Each row comes from the steps of one walk. Every step used is in the known rows, and no mark comes twice. Write the walk behind each row, first mark first.
Known rows:
E -> N -> F: [ 0.16  0.07  0.07 -0.07  0.09 -0.05  0.11  0.12 -0.12  0.09  0.16  0.04
 -0.20  0.08 -0.05 -0.21 -0.09 -0.03 -0.42]
N -> E -> U: [ 0.14  0.07  0.01 -0.04 -0.07 -0.11 -0.03 -0.05  0.02  0.09 -0.12  0.05
 -0.06 -0.07 -0.01 -0.08 -0.01  0.12 -0.06]
E -> U -> N: [ 0.01  0.11 -0.04 -0.06 -0.06  0.14 -0.01  0.03 -0.17 -0.13 -0.18  0.12
 -0.15 -0.01 -0.08  0.23  0.03  0.03 -0.07]
N -> F: [ 0.02  0.04  0.13  0.00  0.04 -0.06  0.14  0.11  0.02  0.08  0.10 -0.01
 -0.08 -0.02 -0.03 -0.10 -0.05 -0.10 -0.22]
N -> F -> E -> U: [ 0.10  0.03  0.12 -0.17  0.08 -0.09  0.19 -0.03  0.07  0.15  0.01 -0.06
 -0.26 -0.04  0.06 -0.18 -0.03 -0.05 -0.30]
N -> E -> U -> F -> C -> A: [ 0.11  0.05 -0.15 -0.19 -0.04  0.12 -0.12  0.02  0.17  0.08  0.01  0.00
 -0.10 -0.06  0.02 -0.16 -0.32 -0.08 -0.02]
F -> E: [ 0.08 -0.04 -0.07 -0.09  0.06 -0.08  0.08 -0.15  0.06  0.06  0.14 -0.04
 -0.11 -0.05  0.21 -0.10 -0.10 -0.10 -0.02]
U -> F -> C: [ 0.02 -0.11  0.04 -0.03  0.08  0.09 -0.06  0.08  0.19 -0.06  0.18 -0.04
 -0.09  0.03 -0.01 -0.15 -0.26 -0.25 -0.07]
A -> C: [-0.10  0.08 -0.04  0.21  0.08  0.01 -0.08  0.08 -0.14 -0.22  0.06 -0.15
 -0.09 -0.05  0.00  0.02 -0.05 -0.07  0.02]
U -> E: [ 0.01 -0.02  0.05  0.10 -0.01 -0.01  0.05 -0.07 -0.05 -0.03 -0.03 -0.11
 -0.08 -0.10  0.02  0.05  0.01 -0.07 -0.07]
C -> Y: [-0.01  0.10 -0.13 -0.15  0.07  0.13  0.00 -0.06 -0.03 -0.06  0.00 -0.05
 -0.06  0.05  0.06 -0.02 -0.05  0.13  0.04]
C -> A: [-0.06  0.09 -0.20 -0.11 -0.05  0.15 -0.03 -0.01 -0.03  0.05 -0.06 -0.01
  0.04 -0.03  0.05  0.08 -0.04  0.05  0.11]
E -> U -> N -> F -> Y: [-0.05  0.20  0.14 -0.06  0.03  0.05  0.29  0.05 -0.07 -0.05  0.02  0.10
 -0.36 -0.02 -0.07  0.01 -0.05 -0.04 -0.38]
U -> E -> F -> C: [ 0.13 -0.14  0.02 -0.04  0.06  0.08  0.02 -0.20  0.07  0.08  0.19 -0.06
 -0.14 -0.16  0.03 -0.06 -0.16 -0.07 -0.26]
A -> C -> Y: [-0.11  0.18 -0.16  0.06  0.15  0.14 -0.09  0.02 -0.17 -0.29  0.06 -0.20
 -0.15  0.00  0.06  0.00 -0.09  0.06  0.06]
N -> F -> E: [ 0.10  0.00  0.06 -0.10  0.11 -0.13  0.22 -0.05  0.09  0.14  0.23 -0.06
 -0.19 -0.06  0.17 -0.20 -0.15 -0.20 -0.24]
N -> F -> U: [-0.04  0.06  0.27  0.00  0.05  0.06  0.03  0.17 -0.05 -0.10 -0.11 -0.13
 -0.10  0.05 -0.10 -0.19  0.00 -0.08 -0.29]
E -> F -> C: [ 0.12 -0.13 -0.03 -0.14  0.08  0.08 -0.03 -0.13  0.12  0.11  0.21  0.05
 -0.06 -0.06  0.01 -0.11 -0.17  0.01 -0.19]
E -> U -> F -> Y: [-0.13  0.05  0.18 -0.01  0.00  0.00  0.13  0.07  0.15 -0.03  0.02  0.11
 -0.21  0.14 -0.16 -0.13 -0.02  0.04 -0.24]
F -> U -> N -> E: [ 0.09  0.14  0.01  0.06 -0.07  0.06 -0.09 -0.01 -0.22 -0.23 -0.07  0.07
 -0.10 -0.07  0.07  0.01 -0.15 -0.12 -0.07]

Which walk is each row?
[ 0.14  0.01 -0.01  0.04  0.04  0.00  0.02 -0.05 -0.20 -0.02  0.03 -0.06
 -0.21 -0.01  0.00 -0.06 -0.03  0.00 -0.27] | U -> E -> N
[-0.05  0.10  0.06  0.03 -0.02  0.22 -0.09  0.07 -0.24 -0.32 -0.17  0.02
 -0.11  0.02 -0.03  0.12 -0.03 -0.09 -0.08] | F -> U -> N
[ 0.11  0.12 -0.09  0.01 -0.06 -0.10  0.21 -0.23 -0.04  0.08  0.41  0.38
 -0.20 -0.10  0.11 -0.01 -0.25  0.00 -0.28] | U -> N -> E -> F -> Y
[-0.05  0.00  0.20  0.10 -0.01  0.10 -0.06 -0.01 -0.13 -0.21 -0.23 -0.22
 -0.10 -0.04 -0.05 -0.04  0.06 -0.05 -0.15] | F -> U -> E
[ 0.13 -0.05 -0.11 -0.19  0.14  0.20  0.02 -0.25  0.03  0.02  0.18 -0.11
 -0.20 -0.11  0.09 -0.08 -0.22  0.06 -0.22] | U -> E -> F -> C -> Y
[ 0.10  0.04  0.01 -0.02 -0.03 -0.21  0.20 -0.24  0.12  0.23  0.37  0.25
 -0.11 -0.06  0.07 -0.22 -0.17  0.11 -0.27] | N -> E -> F -> Y
[ 0.03  0.12  0.03  0.01  0.01  0.05  0.15  0.11 -0.14 -0.06  0.14  0.11
 -0.17 -0.06  0.01  0.11 -0.13 -0.22 -0.22] | U -> N -> F
[ 0.05 -0.06  0.05  0.06 -0.04 -0.02  0.08 -0.15 -0.04  0.11  0.15  0.09
 -0.08 -0.08 -0.04  0.06  0.00  0.04 -0.26] | U -> E -> F
[ 0.21 -0.02 -0.13 -0.16  0.12 -0.07  0.06 -0.14 -0.09  0.07  0.20  0.01
 -0.24  0.05  0.18 -0.21 -0.14 -0.03 -0.22] | F -> E -> N
[ 0.02 -0.07  0.00 -0.02  0.04 -0.09  0.08 -0.02  0.13  0.03  0.28  0.07
 -0.13  0.06  0.13 -0.12 -0.20 -0.24 -0.10] | U -> F -> E
[ 0.03  0.15  0.09 -0.06 -0.01  0.09  0.12  0.14 -0.15 -0.05 -0.08  0.11
 -0.23 -0.03 -0.11  0.13 -0.01 -0.06 -0.29] | E -> U -> N -> F
[ 0.09  0.09  0.17  0.02  0.13 -0.10  0.33 -0.03 -0.10  0.06  0.22 -0.08
 -0.41 -0.01  0.00 -0.28 -0.12 -0.07 -0.58] | U -> E -> N -> F -> Y
[ 0.00  0.09  0.13  0.02 -0.05 -0.16  0.13  0.00  0.18  0.06  0.12  0.15
 -0.20  0.05 -0.06 -0.24 -0.14  0.01 -0.23] | N -> E -> U -> F -> Y
[ 0.08 -0.01 -0.02 -0.17  0.04 -0.03  0.05 -0.13  0.05  0.07 -0.08 -0.05
 -0.18 -0.02  0.09 -0.08  0.01  0.05 -0.09] | F -> E -> U
[ 0.20  0.00 -0.28 -0.22 -0.02  0.07 -0.06 -0.21  0.12  0.25  0.26  0.09
 -0.01 -0.18  0.16 -0.15 -0.34  0.02 -0.06] | N -> E -> F -> C -> A
[ 0.15 -0.05 -0.05 -0.09  0.09 -0.08  0.05  0.00 -0.01  0.04  0.34  0.12
 -0.26  0.15  0.11 -0.24 -0.23 -0.17 -0.30] | U -> F -> E -> N
[ 0.08  0.07 -0.11 -0.15  0.01  0.07  0.07 -0.12 -0.12 -0.07 -0.04  0.08
 -0.27 -0.06  0.13  0.13 -0.07 -0.07 -0.09] | F -> E -> U -> N
[ 0.08  0.04  0.08  0.02 -0.09 -0.12 -0.03  0.08  0.10  0.07  0.03  0.16
 -0.08  0.04 -0.09 -0.11 -0.11 -0.02 -0.13] | N -> E -> U -> F
[ 0.14  0.12 -0.15  0.05 -0.08 -0.05  0.02 -0.07 -0.13 -0.05  0.15  0.18
 -0.08 -0.13  0.14  0.10 -0.21 -0.15  0.00] | U -> N -> E
